What can hang from each mark:
J: A C V W
A: J Q
D: C
C: D
V: J
Q: E
W: J
L: E

Every row comes from one small tree of marks. The marks that hang from a mark follow it in brackets, in alphabetical order. Every link used is in the known rows. Which tree was each row made from?
Known rows:
J(C): [1.618 1.609 -0.549 1.415 0.601 -0.998 0.373 -0.873 0.021 0.057 -1.145 -1.588 -1.003 -1.323 0.104 -1.184 -0.109 -1.011 4.377 2.034]
J(A V): [1.785 0.456 -0.243 0.931 1.156 -0.175 1.192 -3.527 -3.172 0.210 -1.122 -0.322 -0.286 0.910 1.514 -1.796 -0.391 1.409 4.402 4.279]
A(J(C V)): [1.623 -1.516 -0.559 1.853 2.534 -0.149 1.636 -1.643 -3.557 1.084 -1.643 2.023 0.512 -1.375 0.240 -3.570 0.185 0.716 4.069 3.940]
D(C): [1.204 -0.022 0.665 0.512 -0.206 -0.858 0.582 -2.747 -0.085 -0.239 -1.048 -1.218 -1.007 0.999 1.304 -0.151 -0.741 -0.628 1.873 1.553]
Q(E): [2.276 1.010 -1.458 1.527 -1.563 -1.070 0.261 -1.944 -1.355 -1.230 0.669 -0.916 -2.349 0.276 1.203 0.141 -0.033 -0.922 2.366 1.872]
W(J(C(D) V)): [0.694 1.283 -0.055 2.182 1.008 -1.072 1.842 -0.835 2.218 0.627 -3.460 1.128 -1.203 0.511 -0.616 -3.923 0.088 0.637 2.863 2.811]
V(J(A C W)): [4.143 6.874 -0.523 1.538 -0.223 0.350 3.138 -1.567 -1.422 0.819 -0.595 0.061 -1.490 -0.692 1.123 -4.477 0.807 -0.381 6.476 3.544]
W(J(C)): [0.023 2.523 -0.703 1.268 0.146 -1.646 0.626 -0.528 0.653 0.197 -1.884 -1.651 -0.954 -2.219 -0.005 -1.726 -0.172 -1.359 3.320 1.715]
V(J): [1.615 2.108 -0.214 1.030 -0.927 -1.774 1.164 -3.125 -0.619 -1.074 0.349 0.186 -1.299 -1.244 1.351 -2.302 -0.912 -1.257 2.132 3.205]
A(J(C) Q): [1.355 0.899 1.501 1.874 1.268 0.860 1.625 -1.222 -4.085 2.851 -1.860 -1.539 -1.243 -2.594 -0.652 -1.223 0.766 -0.779 4.825 2.265]
J(W): [1.859 1.968 0.120 0.140 0.792 -1.689 0.894 -1.194 0.107 -0.774 -1.027 -0.847 -1.738 0.344 1.822 -1.226 0.381 1.120 4.430 1.098]
V(J(W)): [2.725 3.659 0.180 0.588 -0.222 -1.453 2.194 -2.219 0.033 -1.022 -0.033 0.668 -1.840 -0.470 2.165 -3.017 -0.010 0.342 3.604 2.551]
V(J(C(D) W)): [3.755 5.456 0.380 2.065 -0.383 -0.435 3.075 -0.480 2.704 0.541 -1.724 1.501 -2.698 0.525 -0.148 -5.326 0.642 -0.336 4.700 2.315]
V(J(A W)): [3.333 5.652 -0.082 0.707 -0.896 -0.307 2.771 -3.014 -1.805 0.068 -0.253 0.072 -1.803 0.270 2.111 -3.623 0.141 0.111 5.229 3.215]
A(Q): [0.799 0.661 2.093 1.062 0.484 -0.387 0.512 -2.561 -1.642 0.953 -1.134 -3.243 -2.208 -0.821 0.590 1.165 -0.360 -0.108 3.498 1.969]
L(E): [2.976 -0.094 0.497 1.109 -1.560 -0.703 -0.526 -1.734 -1.905 -0.924 -1.277 1.054 -0.690 0.724 1.014 0.453 -0.138 -1.377 3.178 1.741]
J(C V W): [2.844 1.295 -0.259 1.329 2.862 -0.616 1.966 -0.539 0.248 -0.316 -1.591 0.930 -0.791 0.305 1.303 -2.543 0.342 2.478 5.413 3.005]
V(J(A(Q) C W)): [3.969 7.404 1.455 2.029 0.233 1.870 3.783 -1.994 -2.423 2.390 -1.036 -1.564 -2.383 -1.190 0.527 -2.736 0.937 0.025 6.938 3.424]

Write each row's tree:
[4.469 7.567 0.186 2.137 -0.962 0.842 3.791 -1.172 0.771 1.493 -1.999 0.884 -2.617 1.262 -0.208 -5.983 1.152 -0.431 6.288 2.995] : V(J(A C(D) W))
[3.091 3.754 0.481 1.654 0.603 -0.464 1.761 0.406 2.949 0.681 -2.744 -0.139 -2.440 1.449 -0.531 -3.563 0.952 0.587 5.623 0.809] : J(C(D) W)
[3.120 6.082 2.082 1.049 -0.481 0.949 3.327 -3.418 -3.091 1.705 -0.654 -1.466 -2.706 -0.325 1.645 -2.050 0.486 0.652 5.680 3.289] : V(J(A(Q) W))
[0.275 0.648 -0.685 1.713 1.760 -1.200 1.323 -1.113 -0.044 -0.148 -2.095 0.407 -0.407 -1.433 0.630 -2.370 -0.221 0.549 3.037 3.327] : W(J(C V))
[3.110 2.122 0.984 3.535 -0.954 1.913 2.515 -0.619 -2.897 3.141 -1.909 -0.175 -3.208 0.342 -1.685 -2.151 1.795 -1.310 3.903 1.907] : A(J(C(D)) Q(E))
[2.219 3.902 1.310 1.892 0.408 1.540 1.563 -1.944 -3.014 2.710 -1.746 -3.742 -1.809 -1.200 -0.457 -0.275 0.590 -0.771 6.452 2.691] : J(A(Q) C)
[-0.211 3.565 1.763 0.817 -0.561 0.190 1.469 -2.988 -3.100 1.939 -2.204 -4.019 -1.989 -1.171 0.574 0.085 0.130 -0.508 4.266 2.450] : W(J(A(Q)))
[3.582 3.293 -0.572 1.417 2.298 0.795 2.762 -1.188 -1.673 0.753 -1.881 0.313 -0.547 0.859 1.211 -3.159 0.727 2.273 7.071 3.694] : J(A C V W)
[1.293 4.345 0.408 2.138 -2.157 0.805 1.751 -2.630 -3.988 1.576 -0.944 -3.358 -3.338 -0.393 0.745 0.689 0.616 -0.805 3.758 2.358] : W(J(A(Q(E))))
[4.051 3.954 0.201 2.052 1.586 0.967 3.204 -1.058 0.320 1.537 -3.174 1.091 -1.690 2.792 0.031 -4.817 1.173 2.354 7.027 3.144] : J(A C(D) V W)
[2.831 2.697 2.041 2.809 1.272 2.257 2.855 -2.326 -1.426 3.125 -3.327 -1.068 -2.018 1.409 -1.055 -2.381 0.719 1.084 6.080 3.862] : J(A(Q) C(D) V)
[3.656 4.559 -0.128 3.070 -1.187 2.182 1.813 -1.580 -3.756 2.420 -0.584 -3.318 -2.999 -0.382 -0.268 0.410 1.192 -1.309 5.777 2.844] : J(A(Q(E)) C)
[3.551 3.568 1.610 1.936 2.636 2.112 3.230 -1.704 -2.914 2.382 -2.335 -1.257 -1.580 0.513 0.850 -1.546 1.180 2.749 7.628 3.576] : J(A(Q) C V W)
[3.050 5.221 -0.953 1.889 -0.883 0.583 2.266 -2.461 -2.023 1.012 -0.381 -0.573 -1.013 -1.719 0.231 -3.678 -0.111 -2.115 5.008 4.146] : V(J(A C))
[3.047 1.721 0.922 1.707 -0.215 0.963 2.453 -1.443 -4.965 1.485 -0.529 -0.344 -3.285 0.211 1.244 -0.609 1.758 0.989 4.255 1.495] : A(J(W) Q(E))
[0.654 4.776 1.093 1.720 -0.029 0.912 1.891 -1.566 -2.415 2.817 -2.582 -3.922 -1.888 -1.978 -0.502 -0.718 0.662 -1.129 5.578 2.451] : W(J(A(Q) C))
[1.945 -0.991 0.099 0.514 2.624 -0.497 2.406 -2.083 -3.594 0.058 -1.407 2.740 -0.254 0.565 2.052 -3.573 0.505 2.967 4.284 3.004] : A(J(V W))
[4.283 3.068 0.767 2.090 0.580 1.904 3.168 -2.701 -4.448 1.221 -0.540 -0.625 -3.200 2.253 1.940 -0.233 1.362 2.894 5.650 3.436] : J(A(Q(E)) V W)
[0.675 4.517 -0.810 1.368 -0.387 -0.414 1.263 -1.239 -1.145 1.367 -2.142 -2.264 -0.900 -1.665 0.089 -2.343 0.209 -1.427 5.088 2.392] : W(J(A C))
[0.774 2.937 1.191 2.306 1.553 1.306 2.509 -2.229 -3.077 2.552 -2.728 -2.167 -1.234 -1.414 0.041 -1.255 0.498 0.877 5.273 4.125] : W(J(A(Q) C V))
[3.459 4.995 -0.488 1.501 0.215 -0.722 2.436 -0.816 0.650 -0.286 -0.352 0.779 -1.576 -1.351 1.076 -3.777 0.419 -0.220 4.729 2.695] : V(J(C W))
[1.614 1.212 2.178 0.617 1.501 0.392 2.293 -1.816 -4.019 1.786 -1.652 -0.688 -2.062 -0.724 1.118 -1.275 1.185 1.427 5.055 1.333] : A(J(W) Q)
[3.999 4.920 0.843 1.831 -0.994 1.668 2.472 -2.090 -3.750 1.371 -0.472 -2.547 -3.821 1.325 1.425 0.521 1.585 1.068 6.012 1.921] : J(A(Q(E)) W)
[1.444 3.339 -0.040 2.212 0.416 0.392 2.417 -1.626 0.163 1.687 -3.699 0.418 -1.105 1.111 -0.609 -4.640 0.329 0.514 4.584 3.592] : W(J(A C(D) V))
